What can hang from each mark:
z_265: z_282 z_975
z_975: z_261 z_912
z_420: z_912
z_820: z_912
z_341: z_9
z_912: z_9 z_420 z_820 z_975
z_261: z_455 z_975
z_282: z_265
z_9: z_462 z_912
z_462: z_9
z_455: z_261

Each row was made from one small tree. The marks that hang from a mark follow it in brackets, in the order of their numbers. Every link used is in the known rows. Write each row's tree.
Known rows:
z_282[z_265[z_975[z_261]]]: [ 2.525 -2.176 -0.057  0.435 -0.169 -0.130 -2.534 -2.523  2.953  0.792
  0.117  0.353 -2.418  1.502 -1.429  0.269  0.721  0.810 -1.758  1.975
  1.281  1.743 -1.904  1.005]
z_462[z_9]: [-2.215  3.079  0.200  1.257 -0.702  0.178 -1.455 -0.023  1.394 -2.076
  0.301 -0.778  0.489 -1.216 -1.015 -2.375 -0.008  1.280 -1.342  3.020
  1.233 -0.577 -0.855 -0.377]
z_420[z_912[z_9[z_462] z_820 z_975[z_261]]]: [ 0.075  1.156  1.492 -3.330 -3.325 -2.795  0.277  1.698 -3.994 -1.671
 -0.946  0.497  0.991  4.425  1.206 -7.540  0.221 -1.720 -2.203  2.666
  3.674  4.164  0.241  0.428]
z_265[z_282 z_975[z_261[z_455] z_912[z_420]]]: [ 5.992  1.253  4.634 -3.432  0.285  0.356  0.006 -1.037  1.713  1.906
 -0.157  2.229 -1.278  3.135  3.702  1.950 -4.972  1.718 -1.320  1.654
  1.065  1.615 -0.821  6.575]
z_455[z_261[z_975[z_912[z_420 z_820]]]]: [-0.411  2.776  3.837 -3.475  0.223 -6.089 -2.458  2.324  0.456  0.439
  1.777  2.501  3.588  3.920 -2.178 -0.657  0.538  2.636  0.444  4.028
 -0.578  1.162  1.262 -3.138]
z_455[z_261[z_975]]: [-0.436  2.392  1.306 -2.611 -1.317 -3.401 -2.096  2.965  1.048 -0.309
  2.494  1.394  3.448  2.756 -2.187  0.227  1.677  1.167 -1.929  1.164
 -1.233  1.246  2.005 -2.762]
z_261[z_455 z_975]: [ 0.402  4.439  0.467 -0.429 -0.541 -3.244 -3.862  1.481  1.504 -0.237
 -2.049  2.189  2.704  0.089  1.445 -1.298 -1.625  2.318 -3.302  0.957
  0.191 -4.215 -2.622 -3.298]
z_462[z_9[z_912]]: [-2.353  4.620  0.258  0.182 -1.560  1.145 -0.646  0.471  1.176 -3.183
  0.012 -1.678  1.348  0.621 -0.506 -1.729  0.291 -0.028 -2.522  5.168
  0.247 -0.022 -1.502 -0.252]
z_341[z_9[z_912]]: [ 0.730 -0.158 -0.357 -1.887  1.677  1.371  0.608 -1.345  0.556 -1.268
 -0.454 -1.560  1.028  2.925  2.636  2.729 -4.443 -3.004 -0.823  0.887
  0.500  2.798  1.253  1.683]
z_420[z_912[z_9[z_462] z_975]]: [-2.291  1.007 -0.819 -5.027 -3.425  0.544 -0.292  2.306 -3.089 -1.604
 -1.249 -0.691 -0.442  2.431  0.006 -6.328 -0.165 -2.707 -2.279  1.369
  1.553  2.777  1.203  0.704]
z_265[z_282 z_975[z_261 z_912[z_9]]]: [ 5.088 -2.228  4.913 -3.699 -0.069  1.436  1.270 -1.081  0.984  0.900
  0.277  0.870 -1.941  3.300  1.733  1.920 -5.104  1.653 -1.903  1.547
  1.435  2.986 -0.035  6.877]
z_282[z_265[z_975[z_261[z_455] z_912]]]: [ 2.315 -0.100  0.119 -0.436  1.799 -1.162 -3.368 -2.999  3.302  1.656
 -1.053  0.717 -2.871  0.419 -1.523  0.254 -0.281  1.767 -1.552  4.000
  1.508  1.027 -3.236  0.744]
z_912[z_820]: [ 1.134 -1.370  2.218  0.802  0.332 -4.646 -0.172  0.119 -0.996 -0.069
 -0.780  1.684  1.210  2.744  1.309 -1.187  0.074 -0.790  0.419  0.998
  2.256  1.240  0.678 -1.332]
z_455[z_261]: [-0.235  2.718 -0.159 -2.660  0.398 -2.111 -0.804  2.314  0.685  0.064
  2.552  0.751  1.430  2.270 -1.479  0.772  2.065 -1.308 -0.844  0.379
 -0.799  2.786  2.857 -1.192]
z_462[z_9[z_912[z_420]]]: [-2.377  5.173  1.847 -0.537 -1.537  0.278 -0.924  0.455  0.679 -3.234
  0.145 -0.801  1.673  2.180  0.208 -2.723 -0.499  0.474 -0.288  5.739
  0.239 -0.731 -1.684 -0.331]
z_820[z_912[z_9 z_420 z_975[z_261[z_455]]]]: [-0.946  6.134  5.837 -1.297 -1.421 -3.386 -2.447  0.960 -4.094 -0.699
 -0.825  2.660  1.226  4.040  3.642 -6.783 -2.767 -0.582  3.460  2.327
  2.689  0.134 -0.312  1.025]
z_341[z_9[z_462 z_912]]: [ 0.400  0.651 -0.755 -2.144  0.570  1.137 -0.205 -0.789  1.237 -3.126
 -1.295 -3.036  2.160  3.967  2.623  1.896 -3.876 -4.636 -2.826  0.766
  2.490  3.607  1.224  0.782]
z_282[z_265]: [-0.845 -0.971 -1.430  0.211  0.892 -1.043 -2.927 -1.619  2.748  1.409
 -1.327  0.102 -2.033 -0.081 -1.365 -0.271  1.653 -0.091 -0.103  2.909
  0.573 -0.153 -0.646 -1.273]
z_462[z_9[z_912[z_420 z_975[z_261[z_455]]]]]: [-1.918  8.883  2.056 -0.897 -0.420 -1.167 -1.850  0.968 -0.015 -3.125
  0.617  0.154  2.184  1.405  1.026 -4.361 -0.192  1.039 -0.775  5.885
  0.625 -1.223 -2.365  0.233]
z_820[z_912]: [-0.581  1.500  1.516  1.813 -3.660  0.219 -1.061  0.020 -1.151  0.566
 -1.535  0.072  0.750  0.817  1.835 -1.124 -0.160 -2.013 -0.482  0.704
  1.293  1.904  0.674  0.410]
z_9[z_462 z_912[z_420 z_820 z_975[z_261]]]: [ 0.380  6.118  4.365 -2.637 -1.803 -4.792 -0.762  1.989 -2.069 -4.301
 -0.357 -0.178  4.864  7.437  2.651 -4.544  1.009 -2.621 -0.925  4.737
  3.112  2.109 -1.092 -0.764]
z_912[z_9[z_462] z_820 z_975[z_261]]: [ 0.009  2.521  5.575 -2.210  1.444 -7.658 -1.391  1.789 -3.966 -3.687
 -0.023  1.485  2.432  5.536  1.229 -7.654 -1.006 -0.715  0.245  2.098
  5.894  1.873  0.170 -0.654]
z_265[z_282 z_975[z_912]]: [ 3.447 -3.293  2.684 -4.228 -0.404  2.018  0.214 -0.322  2.068  1.859
 -0.585  0.774 -2.300  1.719  1.387  3.812 -4.133 -0.455 -2.484  0.213
 -0.060  2.680  1.955  6.188]
z_912[z_9 z_420 z_820 z_975]: [-1.893  1.228  8.112 -5.038  2.868 -8.989 -2.155  2.185 -5.319 -2.013
 -0.018  4.747  1.040  7.516  2.340 -8.294 -3.665 -0.313  7.078  2.521
  3.065 -0.928  1.967 -0.820]
z_9[z_912[z_420 z_975]]: [-1.535  4.750  2.671 -4.078 -0.331 -1.132 -0.252  1.812 -2.139 -1.617
  0.466  0.756  1.800  3.930  1.444 -2.133 -0.127 -1.275  1.831  3.567
 -1.817 -0.304 -0.148  0.748]
z_975[z_261[z_455] z_912[z_9 z_420 z_820]]: [ 2.872  5.646  7.343 -1.319  4.828 -7.312 -0.673 -1.906 -2.244  0.349
 -1.437  3.378  0.672  4.128  2.233 -5.080 -4.441  5.096  4.556  7.621
  4.019 -1.061 -5.189 -0.409]
z_9[z_462 z_912[z_420]]: [-0.762  4.205  1.687 -2.905 -2.758 -0.161 -0.290  1.473  0.048 -4.267
 -1.416 -2.051  3.277  6.316  1.704 -1.709  0.029 -3.372 -1.272  3.737
  1.231  0.954 -1.175 -1.119]
z_261[z_455 z_975[z_912[z_820]]]: [ 0.406  4.362  2.616 -0.974  1.524 -6.335 -4.152  0.571  1.122  0.820
 -3.136  2.917  2.684  0.180  0.727 -1.677 -2.398  3.901 -2.108  4.513
  1.161 -3.639 -3.401 -3.793]
z_265[z_282 z_975[z_912[z_820]]]: [ 3.958 -3.982  3.794 -3.825 -0.286 -0.292  0.156 -0.245  1.586  1.847
 -0.973  1.541 -1.743  3.080  1.998  3.218 -4.132 -0.782 -2.278  0.717
  1.064  3.315  2.283  5.535]

Write each row's tree:
[-1.534  0.011  0.716 -4.459 -3.131 -2.771 -0.413  2.420 -3.768 -1.695
 -1.720  0.537  0.387  4.313  0.960 -7.167 -0.145 -3.237 -1.987  2.071
  3.144  3.641  1.677 -0.232] | z_420[z_912[z_9[z_462] z_820 z_975]]
[ 0.056  1.833  2.072 -3.464  1.420 -2.892 -1.259  0.005 -0.566 -3.197
 -0.975 -0.886  3.133  6.244  3.796 -0.834 -4.193 -4.561 -0.160  1.594
  3.315  3.461  2.170  0.572] | z_341[z_9[z_462 z_912[z_420 z_820 z_975]]]
[-0.988  2.423  3.343 -3.910  0.019 -5.905 -2.667  2.800  0.591 -1.103
  1.079  1.299  3.612  4.334 -2.730 -1.347  0.369  1.390 -1.489  3.850
  0.920  1.843  1.398 -3.693] | z_455[z_261[z_975[z_912[z_9[z_462] z_820]]]]
[-0.813  7.412  5.792 -4.665  2.101 -5.392 -2.776  1.895 -3.495 -3.616
  0.109  2.131  1.684  5.654  2.603 -8.837 -3.216  0.563  3.622  2.230
  3.914 -1.809 -1.417  0.062] | z_912[z_9[z_462] z_420 z_975[z_261[z_455]]]
[-0.393  0.223 -0.516 -2.640 -3.190 -1.996  0.077  1.683 -3.164  0.846
 -0.766  1.365  0.317  1.581  0.950 -4.646  1.585 -1.911 -1.881  1.564
  0.794  3.567  1.654  0.665] | z_420[z_912[z_820 z_975]]
[-1.594  0.847  4.998 -3.976  0.164 -2.771 -1.300  0.996 -1.900 -3.796
 -1.104  0.545  0.710  7.130  1.414 -5.687 -4.079 -0.871  4.328  1.816
  3.254 -1.273 -0.173 -1.272] | z_912[z_9[z_462] z_420]
[ 3.346 -3.938  6.480 -5.639  0.368 -1.522 -0.069 -0.089  0.319  0.840
 -1.047  2.585 -1.909  6.039  2.754  0.824 -6.318 -0.467  0.826  1.727
  1.716  2.298  2.210  5.315] | z_265[z_282 z_975[z_912[z_9 z_420 z_820]]]
[ 6.238 -2.325  2.778 -1.574 -2.566  2.655  1.466 -0.362  1.712  0.689
  1.331  0.808 -0.792  3.164  3.183  2.953 -2.789 -0.186 -3.795 -1.871
  0.813  3.371  1.157  6.957] | z_265[z_282 z_975[z_261]]
[-0.866  2.393  4.646 -4.240  0.574 -6.387 -2.446  2.525 -0.070 -0.250
  1.600  2.616  3.259  4.929 -2.208 -1.642 -0.447  2.505  1.064  4.289
 -0.051  0.990  1.310 -3.250] | z_455[z_261[z_975[z_912[z_9 z_420 z_820]]]]
[-2.699  5.739  3.168 -1.180 -0.765 -2.924 -1.716  1.270 -0.648 -3.247
  0.246  0.552  2.359  2.874  0.636 -4.460 -0.024 -0.021  0.099  5.970
  1.075 -0.176 -0.616 -0.514] | z_462[z_9[z_912[z_420 z_820 z_975]]]
[ 5.634 -1.091  5.416 -3.207 -0.651  1.027  1.026 -1.371  1.239  1.791
  0.772  1.587 -1.197  3.468  2.497  2.222 -4.419  2.354 -0.519  1.710
  0.691  2.617 -0.207  7.074] | z_265[z_282 z_975[z_261 z_912[z_420]]]
[-1.581  6.543  3.717 -0.355 -0.863 -2.961 -1.206  0.826 -0.814 -3.233
  0.863  0.514  2.747  2.967  0.827 -4.752  0.183  1.085 -0.020  6.463
  1.508  0.136 -1.592 -0.079] | z_462[z_9[z_912[z_420 z_820 z_975[z_261]]]]
[ 0.497  1.988  3.902 -2.062 -0.927 -3.128  0.725  0.768 -1.601 -1.737
 -0.737  1.274  2.472  6.809  2.625 -1.382 -0.676 -1.673  1.791  4.608
  0.110  0.756 -0.680 -0.815] | z_9[z_912[z_420 z_820]]
[ 0.353  1.225  0.807 -2.813  0.656  0.323 -0.439 -0.827  0.717 -3.216
 -1.083 -2.176  2.438  5.523  3.399  0.854 -4.618 -4.028 -0.598  1.336
  2.424  2.961  1.102  0.792] | z_341[z_9[z_462 z_912[z_420]]]
[-1.894  0.688  2.755 -3.121  2.780 -1.840 -0.850 -0.676 -0.560 -0.918
 -2.103 -0.893 -0.828  0.999 -1.951 -2.188 -2.866  1.494  1.272  4.808
  2.187  0.025 -1.635 -0.656] | z_975[z_912[z_9[z_462]]]
[ 2.552 -2.197  1.420  0.034  1.273 -2.261 -2.780 -3.126  2.683  1.555
 -0.683  0.898 -2.465  1.581 -1.970  0.047  0.122  1.925 -0.891  4.411
  2.028  2.117 -2.527  0.603] | z_282[z_265[z_975[z_261 z_912[z_820]]]]
[-1.585  6.012  2.099  0.327 -0.887 -2.093 -0.953  0.867 -0.308 -3.149
  0.657 -0.352  2.508  1.434  0.074 -3.711  0.974  0.566 -2.263  5.886
  1.547  0.770 -1.436 -0.026] | z_462[z_9[z_912[z_820 z_975[z_261]]]]
[ 2.056  6.614  5.788 -1.909  4.575 -4.085 -0.572 -2.020 -1.519  0.379
 -0.858  2.244 -0.188  2.232  1.332 -4.221 -4.486  5.685  4.306  6.909
  2.449 -1.971 -5.659  0.566] | z_975[z_261[z_455] z_912[z_9 z_420]]
[-1.103  0.521  6.552 -3.559  3.060 -6.253 -1.308 -0.547 -1.921 -1.053
 -2.360  1.466  0.361  5.112 -0.018 -4.443 -3.984  1.664  4.742  6.311
  3.709 -0.047 -1.346 -1.602] | z_975[z_912[z_9[z_462] z_420 z_820]]
[-1.236  4.979  3.585 -3.808 -1.633 -4.713 -1.481  2.699 -1.839 -4.312
 -1.278 -0.159  4.289  7.395  2.361 -4.180  0.688 -4.151 -0.736  4.127
  2.499  1.690  0.259 -1.405] | z_9[z_462 z_912[z_420 z_820 z_975]]
[-0.207  4.431  5.276 -2.777  2.149 -7.546 -4.358  0.794 -0.202 -0.178
 -3.286  3.913  2.491  3.152  1.416 -4.044 -4.647  4.255  1.015  5.497
  1.803 -4.626 -3.540 -3.998] | z_261[z_455 z_975[z_912[z_9 z_420 z_820]]]
[-0.405  2.390  2.795 -2.999  0.116 -5.506 -2.281  2.339  0.767  0.474
  1.722  1.929  3.399  2.848 -2.714  0.026  1.106  2.242 -1.108  3.607
 -0.521  1.665  1.357 -3.133] | z_455[z_261[z_975[z_912[z_820]]]]
[-1.380  5.018  6.147 -1.323 -2.888 -3.085 -2.236  1.096 -3.892 -2.026
 -0.769  1.202  2.034  4.990  2.823 -7.162 -2.039 -1.256  2.619  2.268
  3.758  1.426  0.135  0.755] | z_820[z_912[z_9[z_462] z_420 z_975[z_261]]]
[ 1.936  5.142  3.011  0.145  2.266 -7.304 -1.609  0.987 -2.614  0.088
  0.448  3.282  2.234  1.295  2.480 -4.309  0.876  0.609 -0.316  1.397
  2.933  0.775 -0.522  0.003] | z_912[z_820 z_975[z_261[z_455]]]
[-0.404  5.449  3.036 -3.009  3.119 -3.486 -1.441  1.375 -3.185 -1.657
  0.596  1.871  0.040  1.446  1.126 -5.911 -2.134  1.075  1.073  1.198
  2.083 -1.167 -1.132  0.991] | z_912[z_9 z_975[z_261[z_455]]]
[ 3.959 -3.431  5.370 -4.541 -0.230 -1.164 -0.097 -0.301  1.093  1.826
 -0.836  2.479 -1.438  4.629  2.759  2.204 -4.872 -0.275 -0.050  1.302
  1.030  2.582  2.157  5.485] | z_265[z_282 z_975[z_912[z_420 z_820]]]
[ 1.550  1.736  3.112 -2.411  2.413 -2.700  0.039 -0.963 -1.453 -1.404
  0.425  0.630  2.444  5.276  3.996 -0.278 -4.512 -1.885  1.647  2.170
  1.791  2.980  1.154  1.905] | z_341[z_9[z_912[z_420 z_820 z_975[z_261]]]]
[ 0.113 -2.854  1.751 -2.687  1.739 -1.446 -3.606 -2.348  2.367  0.926
 -1.350  0.990 -3.607  2.637 -2.205 -0.809 -1.816  0.903  1.328  4.108
  1.168  0.546 -1.376  0.257] | z_282[z_265[z_975[z_912[z_9 z_420]]]]
[-0.829 -0.833  4.577 -2.461  3.769 -4.935 -0.364 -0.884 -1.726  0.293
 -2.026  1.287 -0.798  2.173 -1.027 -2.399 -3.243  2.049  2.980  5.569
  2.442  0.355 -1.167 -0.963] | z_975[z_912[z_9 z_820]]
[-0.251 -1.791  0.415 -2.977 -3.997 -1.442  0.659  1.277 -2.586 -1.706
 -2.389 -0.162  0.238  5.232  1.257 -5.557 -0.724 -3.066 -2.347  2.380
  3.464  3.802  0.705 -0.845] | z_420[z_912[z_9[z_462] z_820]]
[-2.137  7.245  2.619 -0.717 -1.069 -0.688 -1.125  0.777 -0.305 -3.237
  1.232 -0.313  2.165  1.640  0.205 -4.132  0.173  1.462 -0.217  5.964
  0.385 -0.523 -1.930  0.570] | z_462[z_9[z_912[z_420 z_975[z_261]]]]
[ 0.741  6.548  0.806 -0.636  1.920 -2.660 -1.482  0.872 -1.625  0.171
  1.218  1.594  1.067 -1.464  1.116 -3.164  0.845  1.410 -0.677  0.361
  0.672 -0.571 -1.216  1.346] | z_912[z_975[z_261[z_455]]]
[ 1.805  7.250  5.483 -2.076  3.789 -4.194 -1.107 -1.668 -1.041 -0.881
 -1.479  1.103  0.658  2.977  1.327 -4.819 -4.050  4.524  2.918  6.828
  3.799 -1.444 -5.665 -0.058] | z_975[z_261[z_455] z_912[z_9[z_462] z_420]]
[ 0.519 -2.877 -0.103 -1.414  1.320 -0.593 -3.387 -2.492  3.212  1.605
 -1.278  0.292 -3.445  0.565 -2.667  0.863 -0.272  0.636 -0.805  3.449
  0.691  1.278 -1.376  0.433] | z_282[z_265[z_975[z_912]]]
[ 0.419  1.639  6.020 -2.022  2.549 -7.423 -0.579  1.264 -4.610 -1.876
  0.781  2.967  1.287  4.494  1.217 -6.794 -1.575  0.861  2.260  2.260
  3.954  1.099  0.192  0.144] | z_912[z_9 z_820 z_975[z_261]]
[ 0.612  3.267  1.573 -3.000  1.153 -0.633 -0.668 -0.513 -0.242 -3.127
 -0.006 -1.700  2.889  4.952  3.391 -0.522 -3.962 -3.086 -0.560  1.536
  2.616  3.114  0.838  1.721] | z_341[z_9[z_462 z_912[z_420 z_975[z_261]]]]
[-2.978  3.908  5.385 -2.483 -2.677 -3.025 -3.032  1.792 -3.689 -2.034
 -1.594  1.222  1.457  4.843  2.549 -6.705 -2.410 -2.868  2.820  1.650
  3.209  0.865  1.520  0.113] | z_820[z_912[z_9[z_462] z_420 z_975]]
[-2.718  3.318  5.631 -2.323 -1.933 -2.851 -2.493  1.449 -4.133 -0.743
 -1.039  2.280  0.633  4.212  2.591 -6.172 -2.727 -1.739  4.250  1.771
  1.883  0.372  1.550  0.737] | z_820[z_912[z_9 z_420 z_975]]
[ 1.711 -2.129  1.400 -1.026  1.511 -0.945 -2.670 -3.015  2.485  0.971
 -0.625  0.408 -3.216  1.606 -2.402 -0.463 -0.944  2.072 -0.389  4.352
  1.713  1.485 -2.715  0.971] | z_282[z_265[z_975[z_261 z_912[z_9]]]]
[ 5.703 -1.689  3.861 -2.549 -0.688  1.875  1.269 -1.300  1.743  1.853
  0.599  0.738 -1.507  1.867  1.783  3.234 -3.645  1.789 -2.763  1.141
  0.748  3.321 -0.062  7.099] | z_265[z_282 z_975[z_261 z_912]]
